Each row comes from the steps of one path. Every step used is in the known rows, and no mark comes twice. Write the path behind each row, first mark first.
Known rows
numaral sogar daku: [ 17.1  23.1 -13.0   1.3  15.4   9.8  -3.1  -3.7   3.7 -12.1  10.2  -8.7
 -11.0 -13.0   5.7  -1.5 -39.2   7.2]
solenu bovulik detefeb: [  6.0   8.3 -16.4  13.0  14.8  13.8  -5.5  -9.9  -2.9 -20.3  14.6  -5.6
  -0.4   2.0  17.3 -50.6 -21.6   8.0]
tatu bovulik: [  9.4  12.0 -12.0  14.5  15.4   9.2  -3.2  -7.0   3.9 -17.4  13.6  -4.6
   0.5   5.9   0.5 -25.2 -16.4  11.4]
bovulik sogar: [  9.9  17.3 -10.2  13.1  18.4   8.9  -1.1 -11.4   1.3 -11.0  10.6  -4.4
 -13.0  -3.6   7.6 -40.1 -23.5   3.0]
daku tatu bovulik sogar numaral: [ 11.1  32.3  -6.4  21.4  10.0   6.9  -5.8  -9.5   5.6 -13.0  18.9  -7.9
  -8.4  -5.3   0.2 -20.7 -40.0  13.0]
tatu bovulik detefeb daku solenu: [ 11.5  -1.3 -12.7  17.2  15.8  11.5  -3.8 -15.0   3.0 -25.9  18.9 -13.3
  16.8   3.2  -1.1 -40.9 -10.8  13.2]
detefeb bovulik sogar daku: [ 11.1  20.7 -13.1  17.5  16.6  13.3  -6.1 -16.4   3.6 -11.1  11.4  -0.3
  -0.1  -2.9  10.9 -22.1 -23.4  -5.5]
detefeb bovulik sogar: [  8.3  12.5 -11.5  15.5  21.8  13.1  -6.5 -15.7   1.1 -10.2  12.0  -1.7
   0.5  -1.3  11.9 -35.5 -17.0  -3.9]
daku tatu bovulik detefeb: [  9.2  19.7  -6.9  16.7  11.4  12.6  -9.5 -11.2   2.9 -19.8  18.5 -12.4
   2.7  -2.6   1.8 -26.6 -26.7  15.4]
solenu bovulik detefeb daku tatu: [  6.6   3.7 -10.1   9.5  16.5  13.1  -6.0 -12.3  -3.5 -24.1  21.5 -12.1
  -2.5  -1.5  14.8 -51.5 -27.6   9.8]
numaral sogar bovulik: [ 14.8  19.9 -12.8   3.5  21.7  10.0  -2.9 -10.2  -5.1 -12.9  13.5  -5.1
  -4.2 -18.1   4.2 -19.8 -38.3   7.7]
detefeb daku solenu bovulik sogar: [ 11.4 -14.1  -8.1  10.7  21.3   8.1   0.7 -11.0  -1.9 -20.0  21.6 -10.1
  -4.5  -5.4   3.9 -49.1 -29.2   8.3]
detefeb daku solenu: [ 11.7 -19.0  -5.2   4.4  21.3   8.7   1.3  -9.1   0.7 -23.4  16.7 -14.1
   0.4  -1.7   3.5 -34.1 -17.4   7.9]
detefeb daku solenu bovulik sogar numaral: [ 12.5  -5.9  -9.8  13.1  18.1   6.0   2.1 -10.4   0.4 -20.1  21.2  -9.8
  -3.3  -3.5   6.3 -43.4 -32.5   7.5]
tatu bovulik detefeb daku: [  9.8   6.2 -12.7  14.0  16.2  11.8  -3.9 -15.6   2.9 -26.2  18.2 -12.8
  12.0   6.5   2.2 -41.6  -8.0  11.4]
numaral sogar bovulik detefeb daku: [ 15.1  14.4 -13.4   3.1  22.6  12.1  -3.8 -17.0  -5.9 -19.1  17.7 -11.8
   5.3 -17.2   5.8 -32.9 -31.2   7.7]
solenu daku: [  3.4  23.8  -8.9   9.9  14.9   9.2  -2.1  -3.4   4.2 -15.3   7.5   0.5
  -9.1   0.1   7.0  -4.2 -20.5  -2.8]
detefeb daku tatu bovulik sogar numaral: [ 11.6  16.5  -3.2  12.1  15.5   5.6  -1.8 -12.7   4.1 -20.5  23.8 -14.3
  -6.9  -2.2   0.3 -29.2 -32.9  11.1]
daku detefeb bovulik sogar numaral: [  6.6  20.5 -10.5  11.0  12.6   6.6  -6.3 -16.8   6.9 -12.2  14.6  -4.7
  -6.4   2.5   9.1 -29.3 -26.1   5.1]
daku solenu bovulik detefeb: [ 10.2  -7.9 -14.8  18.1  14.1  12.9  -4.8  -8.3  -1.6 -19.3  15.5  -6.7
   6.1  -5.6   9.0 -45.0 -25.7  11.2]
tatu bovulik detefeb: [  9.3  14.3 -15.3  18.1  13.3  12.5  -5.8 -13.1   3.7 -21.7  13.9  -8.6
  11.6   5.5   3.4 -36.6 -10.0  11.5]

Write each row's path
[ 12.7   0.3 -11.9  14.7  18.1  13.0  -1.3 -22.6  -6.4 -27.5  17.8  -8.1
  16.5  -8.5   5.9 -44.3 -18.5   6.0] | sogar bovulik detefeb daku solenu
[  9.5  24.5 -14.4  14.8   9.9   7.3  -3.0 -10.9   1.6 -12.2  17.0   0.3
 -19.1  -4.0   9.7 -37.9 -43.0   8.1] | solenu bovulik sogar daku detefeb
[ 15.2  17.7  -9.6   3.4  21.1  12.2  -5.8 -16.7  -6.1 -19.1  20.4 -13.7
   2.7 -21.2   4.5 -29.0 -39.1  10.1] | numaral sogar bovulik detefeb daku tatu
[  0.7  23.9  -8.3   8.0  13.2   8.4  -7.2  -9.7   6.7 -14.3  11.9   0.8
  -6.1   2.1   6.6  -3.7 -22.1  -1.6] | solenu daku detefeb bovulik
[ 18.3  13.0 -15.0   7.8  14.3   9.5  -3.8  -2.2   1.9 -11.3  14.7  -7.5
  -6.6 -17.9   3.1  -8.2 -48.6  10.5] | numaral sogar daku solenu bovulik
[ 11.3  28.2 -12.5  17.6  13.1   5.9   1.1 -11.4   5.3 -11.5  10.6  -3.8
 -11.7  -1.2  10.4 -30.9 -29.2   2.1] | bovulik sogar numaral
[ 14.5   7.7 -16.0  19.0   7.4  12.4  -3.4  -8.6   3.0 -20.2  13.3  -4.1
   3.1  -6.5   8.6 -20.9 -33.0   7.7] | sogar daku solenu bovulik detefeb
[ 10.6  27.1 -11.7  18.1  11.3   9.4  -4.7  -8.8  -0.5 -11.9  18.2  -0.8
 -18.3  -8.7   9.9 -33.6 -48.1   6.4] | solenu bovulik sogar daku tatu
[ 13.2  13.0 -13.1  20.8  16.0  13.1  -6.2 -15.9   3.8 -10.7  12.4  -0.8
   4.4  -7.0   7.8 -21.8 -26.2  -3.5] | detefeb bovulik sogar daku solenu
[  4.2  34.8  -7.3  18.6  10.4  10.8  -8.5  -7.9   5.3 -17.6  15.6  -4.0
  -0.6  -3.7   0.1  -4.2 -28.3   4.8] | solenu daku tatu bovulik detefeb
[ 10.5   8.4  -1.6   9.3  19.1   7.6  -3.2 -13.1   1.7 -20.2  23.5 -14.6
  -7.6  -3.4  -1.7 -35.1 -29.8  11.4] | detefeb daku tatu bovulik sogar
[ 14.5  23.6 -12.6  -0.2  14.3   9.3  -7.3  -8.5   5.6 -11.5  13.4  -8.5
  -8.6 -11.7   5.3  -1.4 -40.1   8.2] | numaral sogar daku detefeb bovulik
[  9.6   3.0  -1.4   5.7  18.8   8.5  -3.3 -10.2   1.7 -23.5  22.6 -15.7
  -4.8  -0.4   0.4 -27.8 -26.0  12.5] | detefeb daku tatu bovulik
[  5.9  45.9  -6.9  23.2   8.6   5.7  -5.2  -6.8   7.8 -12.1  16.2  -0.5
  -8.8  -5.0  -1.6   1.9 -40.0   2.7] | solenu daku tatu bovulik sogar numaral
[  6.7  -0.6 -13.9   8.6  17.9  13.0  -3.7 -12.4  -3.4 -24.6  18.6  -9.9
   0.5   3.1  16.0 -56.1 -19.7   7.6] | solenu bovulik detefeb daku
[  9.4  21.7 -13.3  18.6  17.4  10.6  -4.5 -15.5   4.3 -10.2  12.0  -1.5
   1.8   0.9  14.7 -28.2 -21.7  -4.7] | detefeb bovulik sogar numaral
[  8.5   2.5  -5.5   5.6  17.2  14.1  -5.5 -15.9   0.3 -26.9  18.1 -19.3
   3.9  -1.6  10.9 -42.3 -15.4   8.5] | bovulik detefeb daku tatu
[  8.4  -2.1 -10.2   4.9  18.7  13.8  -2.3 -16.4   0.5 -27.7  14.5 -16.6
   7.1   3.5  13.2 -47.0  -5.5   5.3] | bovulik detefeb daku
[ 13.5  31.8  -7.2  16.2  10.6   9.1  -3.5 -12.1   4.5 -11.9  13.7  -5.1
 -16.7 -11.6   5.3 -19.1 -40.9   4.2] | bovulik sogar daku tatu
[ 17.7  31.2  -9.9   6.7  13.0   9.5  -6.9  -4.0   4.7 -11.9  16.1 -11.0
  -9.5 -16.6  -1.1   3.3 -48.5  13.5] | numaral sogar daku tatu bovulik
[  9.9  19.0 -10.9   7.2   8.1   9.8  -5.9 -12.6   8.0 -17.1  11.6  -3.8
  -5.2   1.6   9.0  -6.4 -27.1   4.5] | sogar daku detefeb bovulik
[  4.9  39.6  -5.4  20.2  12.0   8.0  -6.5  -6.9   5.4 -11.9  16.0  -0.7
 -10.5  -7.4  -3.4  -3.7 -36.4   3.7] | solenu daku tatu bovulik sogar
[ 17.0  27.9  -8.3   2.0  14.0  10.0  -6.2  -3.5   3.5 -11.5  14.0 -11.6
 -13.9 -18.5   4.2   3.0 -48.4  10.5] | numaral sogar daku tatu
[ 10.6 -10.8 -10.0   9.0  18.0  13.5  -2.3 -15.8   0.4 -27.4  15.3 -17.2
  12.6  -1.1   8.5 -45.8  -9.3   7.8] | bovulik detefeb daku solenu
